Each row was made from one path, in order. Every step used is in the known rows, and no mark comes twice. Write each row's path.
Known rows:
w-u-y-s: |  -6 |  26 |  -9 |  12 |  17 | -22 | -21 |  22 | -14 | -27 | -10 | -24 | -13 | -10 | -33 |  -3 | -66 | -22 |  -4 |  -2 |  -3 |  15 |   4 | -10 |   8 |
m-w: |   2 |   2 | -40 |  16 |  -9 | -22 |  -3 |  51 |   9 |  17 |  -2 |  23 | -32 | -20 |  -5 |  29 |  31 |  67 |   9 |  25 | -21 | -50 |  -9 |  53 | -39 |
t-w-u-y-s: |   4 |  21 | -33 |  26 |  13 |  -6 | -13 |  -5 |  -2 |  13 | -25 | -20 |  32 |  17 |  11 |  19 | -24 | -23 |  -6 |   0 |  36 |  -4 |  24 |  -9 |   9 |
y-g-w-u: | -17 |   7 |  41 | -12 |   8 |   7 |   1 |   4 | -50 | -10 |  33 |  13 |  20 |   3 |   7 |   0 | -27 | -31 |   2 |  -1 |   4 |   3 | -33 |  38 |   2 |
m-y: | -17 | -20 | -30 |  -1 | -10 |   0 | -11 |  16 |   2 |  17 |  15 |  -4 | -41 | -21 |  -3 | -17 |   2 |  39 | -12 |  18 | -55 | -25 |  15 |  -5 |  -9 |
g-w-u-y: |   1 |   2 |  17 |   7 |  25 |  -8 |  17 |  41 | -33 | -14 |   6 | -11 |  35 | -23 |  -1 |  27 |  -7 |  -3 |  40 |   8 |   5 |  25 |   0 |  41 |  14 |
u-y-g: | -15 |   7 |  -5 | -21 |   4 | -32 |  -5 |   6 | -33 | -25 |  15 |  23 |  -1 | -19 | -37 |   4 | -29 |  29 | -43 | -17 | -39 |  -1 |   4 |  -5 | -11 |
w-m-y: | -17 | -21 |  12 | -17 | -10 |   6 |   0 |  25 |  22 |  -4 |  -4 |   6 | -19 | -40 |   1 | -37 |  -3 |   6 |   4 |  16 |   2 | -24 |  35 | -51 |  57 |
w-m-y-c: |  -8 | -13 |   8 | -21 | -13 |  24 | -10 |  20 |  20 | -21 | -10 |  -9 | -14 | -16 |  25 | -52 |   5 |  -9 |  15 |  12 |   5 | -27 |  18 | -49 |  59 |
u-y: |  -8 |   5 | -33 |  -7 |  14 | -38 |   3 |  36 | -18 | -19 |  -3 |   7 |  -5 | -40 | -45 |  15 |  -6 |  45 | -22 | -15 | -37 |  10 |  28 |   0 |  -5 |
w-g: |  31 |   2 |   3 |  -2 |  20 |   8 |  25 |   2 |  11 |  -4 |   5 |  -7 |   1 | -20 | -32 | -26 | -22 | -13 |  -5 | -14 |   3 |   4 | -12 | -30 |  -5 |
g-y-u: | -31 | -31 |  40 |  -7 |  19 |  38 | -19 |  19 | -54 |   8 |   6 | -28 | -16 |  -2 | -13 |  -6 | -11 | -45 |   0 |   7 | -15 |  50 |  13 |  11 | -12 |
m-y-g: | -26 | -17 |  -3 | -15 | -21 |   4 | -17 | -15 | -12 |  12 |  32 |  12 | -37 |   1 |   4 | -27 | -22 |  21 | -34 |  18 | -59 | -37 |  -7 | -10 | -15 |
u-w: |  11 |  30 | -34 |  -2 |  -3 | -17 |  11 |  49 |   5 |  -9 |  12 |  28 |   1 | -34 | -10 |  31 |  19 |  32 |   4 |  16 |  18 |  -6 | -19 |  16 |  -6 |
y-u-w: |  -5 |  22 |   6 |  14 |   8 |  11 | -25 |  60 | -29 | -24 |  11 | -20 | -47 |  15 | -33 |  16 |   1 |   9 |   4 |  -4 |  36 |  16 | -30 |  10 |  -6 |
m-y-t-w-g: | -12 | -11 |  -1 | -14 | -31 |   0 | -14 | -50 |  14 |  16 |   8 |  -1 | -25 |  34 |  42 | -29 |  16 |   9 | -16 |  -1 | -27 | -23 | -12 | -14 |   7 |
t-w: |   0 |  10 | -51 |  18 |  11 |  -1 |   1 |  16 |  -7 |  31 | -13 |  -3 |  27 |  -4 |  13 |  22 |  33 |   3 |  -6 |  -8 |  27 |  -8 |  33 |  18 |   4 |
t-w-m: |  -1 |   2 | -19 |   6 |   7 |   7 |   7 |  15 |  11 |  20 | -24 |   3 |  39 | -13 |  21 |   5 |  27 | -15 |   4 |  -4 |  59 | -15 |  45 | -22 |  49 |
m-w-u-y-t: |  12 |  12 | -21 |   0 |  -4 | -45 | -18 |  20 |  10 |   0 |  -4 |  14 | -29 |  13 |   1 |  26 | -10 |  37 |   8 |  21 | -16 | -40 | -18 |  46 | -15 |
w-t-y: |   5 |  -9 |  -5 |   4 |   9 | -15 |   7 | -40 |  46 |  -2 | -11 | -16 |  -9 |   7 | -34 | -14 |  13 | -18 |   8 | -36 | -21 |  36 |  37 | -14 |  19 |
m-w-g-y-c: |  34 | -17 |   4 |   1 | -10 |  21 |   8 |  -6 |  24 |  13 |  -6 |   6 |   0 |  11 |  26 |  -3 |   4 |  13 |  19 |  37 | -13 | -42 | -34 |   9 | -47 |
g-y-s: | -52 | -16 |  33 |  10 | -12 |  41 | -10 |  -3 | -34 |   0 | -11 | -12 |  -2 | -28 |   6 | -17 | -13 | -37 |   0 |  18 | -24 |  37 |   4 |  -3 | -32 |
g-w-m-y: | -19 | -24 |  42 |   0 |  -9 |  21 |  26 |  37 |  -8 |  -7 |   3 |   4 |  26 | -41 |  27 |  -3 |  30 |  15 |  47 |  21 |  14 |  -3 |  10 |   1 |  39 |
t-y-g-w: | -12 | -26 |  -3 |  -2 |   7 |  24 |  -3 | -35 | -28 |  30 |  16 |   6 |  19 |  18 |   9 |   1 | -18 |   7 | -45 | -11 | -20 |   3 |  28 |   8 | -23 |
t-w-u: |  16 |  17 | -44 |  17 |  29 |  -5 |  -9 |   9 |  -4 |  31 | -13 | -17 |  33 |  14 |  15 |  19 |  -7 | -35 |   1 |  -1 |  41 |  -5 |  30 |  14 |  22 |
t-y-g: | -10 | -20 | -25 |  -7 |  10 |  13 | -15 | -37 | -19 |  32 |  15 |   6 |  -3 |  18 |  -7 | -10 | -31 |   5 | -68 | -17 | -29 |  -2 |  37 |  -6 | -21 |

Which path is each row?
|  38 |   5 |  13 | -11 |  -1 |  13 |  30 |  -4 |  22 |  -2 |  12 |  23 |  31 | -20 |   5 |  11 | -13 | -11 |   6 |  30 |  21 |   5 | -33 | -29 | -15 |	u-w-g-y
|   4 | -12 | -25 |  16 |  15 |  24 | -27 |   1 | -11 |  22 |   2 | -24 | -27 |  36 | -16 |  11 | -17 |  17 | -39 |  -9 |   9 |  12 |  29 | -12 | -19 |	t-y-u-w
| -28 |   3 |  36 | -11 |  -4 |  10 |   8 |   9 | -53 | -11 |  34 |  23 |  18 | -10 |   5 |   2 |   0 |  -5 |  -4 |  -6 |  -6 |   0 | -31 |  40 |  -9 |	y-g-w
| -27 |  25 |  -9 | -16 | -14 | -22 | -18 | -22 | -20 |  -1 |  -4 |   9 |  -6 |  30 |  33 |  -2 |  54 | -12 |  -8 | -42 |  16 |  16 |  -8 |  43 |  26 |	y-t-w
| -10 |   0 |  39 |  12 |   2 |  -2 |  36 |  18 |   1 | -24 |   1 |  -6 |  26 | -26 |  -7 |  13 |  52 |  -6 |  69 | -14 |   4 |  40 | -11 |  40 |  19 |	g-w-t
|   6 |  18 |  -4 | -16 |  30 | -33 | -16 |   9 | -25 | -17 |  14 |  -5 |   0 |   0 | -33 |   0 | -72 | -30 | -21 |  -5 | -12 |   7 |   4 |   1 |  18 |	w-u-y-g
|  13 |  -8 |   7 |  19 |   0 |  41 |  15 | -44 |   8 |  30 | -20 | -15 |  49 |  14 |  30 |  -6 |  -6 | -43 |  -3 |   7 |  37 |   2 |   6 | -38 | -16 |	t-w-g-y-s
| -17 |   0 |  16 | -17 |   0 | -22 |   8 |   7 | -41 | -26 |  18 |  23 |  22 | -19 | -20 |  16 | -16 |  31 | -21 | -10 | -31 |   5 |  -5 |   7 | -13 |	u-y-g-w
| -16 |  14 |  -1 | -24 | -10 | -42 |  -6 | -15 |  -9 | -25 | -13 |  16 |  10 |   4 |   5 |   5 |  19 |  17 | -19 | -33 |   1 |  13 |  17 |  -9 |  35 |	u-y-t-w-m
|  -5 |  21 |   8 | -16 | -13 | -12 |  -5 | -45 |  -4 |  -3 |  -4 |   4 |   3 |  39 |  33 | -15 |  36 | -27 |  -8 | -42 |  24 |  15 | -22 |  15 |  23 |	y-t-w-g
|  20 |  -5 | -24 |  16 | -17 | -10 |  -6 | -18 |  55 |   5 | -18 |  -2 | -22 |  30 |   8 |   8 |  35 |  33 |  27 |   7 | -20 | -33 |  -6 |  26 | -26 |	m-w-t-y-c
|  13 | -12 |  -7 |  22 | -13 | -13 | -10 | -10 |  46 |  12 | -13 |  -3 | -39 |  30 | -13 |  15 |  24 |  37 |  19 |   5 | -15 | -26 |  -1 |  20 | -26 |	m-w-t-y-u
|  13 | -19 |  52 | -29 |   5 |  21 |  18 | -48 |  -3 |  -1 |   7 |  -2 |  14 |   3 |   6 | -37 | -18 | -56 |  -4 | -10 | -10 |  33 | -21 | -26 |   0 |	w-g-y-t
|   8 |   3 | -12 |  15 | -18 | -32 |   8 |  14 |  48 |  -2 | -11 |  15 | -31 |  -5 | -15 |  19 |  41 |  41 |  39 |  10 | -18 | -31 | -16 |  37 | -19 |	m-w-t
|  32 |   4 | -25 |  16 |  14 |  14 |  20 | -18 |  14 |  29 | -13 |  -8 |  41 |   9 |  13 |   3 |   7 | -17 |  -6 |  -9 |  40 | -12 |  13 | -23 |   0 |	t-w-g
|  16 |  18 |  23 |  12 |  10 |  21 | -13 |  37 | -14 | -26 |  12 | -23 | -37 |  25 | -32 |   2 | -17 |  -5 |   3 |  -4 |  44 |  14 | -44 | -18 |  -9 |	y-u-w-g
|  23 | -27 |  36 | -14 |  20 |  31 |  28 | -25 |   1 |  10 |   5 |  -7 |  23 | -19 | -10 | -29 | -31 | -46 |  -2 |   6 | -12 |  25 |  -3 | -37 | -13 |	w-g-y
| -16 |  17 | -16 | -18 |  -8 | -45 | -10 | -14 | -18 | -19 |  -9 |  13 |   4 |   8 |   0 |  12 |  22 |  25 | -24 | -35 | -16 |  16 |  11 |  10 |  13 |	u-y-t-w
|  16 |   8 | -33 |  15 |   7 | -26 | -12 |  44 |  12 |  17 |  -2 |   8 | -28 |  -2 |  -2 |  25 |  -9 |  30 |  18 |  33 |  -8 | -48 | -12 |  51 | -20 |	m-w-u
|   4 | -17 | -10 |  11 |  12 |  28 | -24 |   1 |  -1 |  16 |  -4 | -22 | -21 |  32 | -12 |   2 | -21 |   8 | -34 |  -6 |  23 |  10 |  36 | -32 |   3 |	t-y-u-w-m
|   4 | -16 |  49 |   3 |  -1 |  46 |  19 | -35 |   1 |  -4 |  -6 | -16 |  13 | -14 |  -5 | -38 | -41 | -50 |  -1 |   8 |  -2 |  24 | -20 | -52 | -28 |	w-g-y-s
|  -6 |   8 |  30 |  -3 |  15 | -14 |  11 |  24 | -35 | -22 |   7 |  -8 |  29 |  -9 |  10 |  21 |   2 | -10 |  40 |  -4 |   6 |  31 | -12 |  47 |  22 |	g-w-u-y-t
|  30 |  10 |  25 | -22 | -11 |   6 |  24 | -21 |  19 | -11 |  13 |  25 |  24 |  -5 |  17 |   4 |  -4 | -18 |   5 |  18 |  21 |  12 | -45 | -22 |  -7 |	u-w-g-y-t
|  19 |  32 |  -6 |  -2 | -12 | -28 |  21 |  13 |  44 | -28 |   4 |  21 |   3 | -20 | -20 |  22 |  29 |   5 |  33 |   1 |  20 |  14 | -26 |   1 |  14 |	u-w-t
| -15 |  -5 |  -8 |  18 | -20 |  24 |  -5 |  -9 |  22 |  19 | -27 |  -4 |  21 |  -1 |  39 | -11 |  13 |  -7 |   1 |  14 |  45 | -32 |  34 | -48 |  34 |	t-w-m-y-s
| -14 |   1 |   9 |  23 | -12 |   0 |  -2 | -51 |  47 | -14 | -23 | -24 | -18 |  13 | -30 | -24 |   3 | -22 |   9 | -34 | -11 |  36 |  20 | -29 |   2 |	w-t-y-s
|  24 | -24 |  20 |   9 |  -5 |  19 |   5 |   1 |  16 |  19 |  -2 |   3 | -18 |  13 |   4 |   5 |  -7 |  18 |  12 |  36 |  -7 | -33 | -30 |   5 | -49 |	m-w-g-y-u
| -26 |  -7 | -15 | -12 | -32 |  -7 | -24 | -33 |   3 |  16 |   8 |   2 | -32 |  27 |  43 | -19 |  29 |  19 | -14 |  -2 | -32 | -21 |  -2 |   7 |   9 |	m-y-t-w
|  32 |  23 | -19 |  -2 | -12 |  -6 |   9 | -19 |  51 | -22 |  -4 |   5 |  13 |  15 |   4 |  10 |  22 |  -1 |  21 |  -3 |  18 |  12 | -16 | -12 |   8 |	u-w-t-y-c
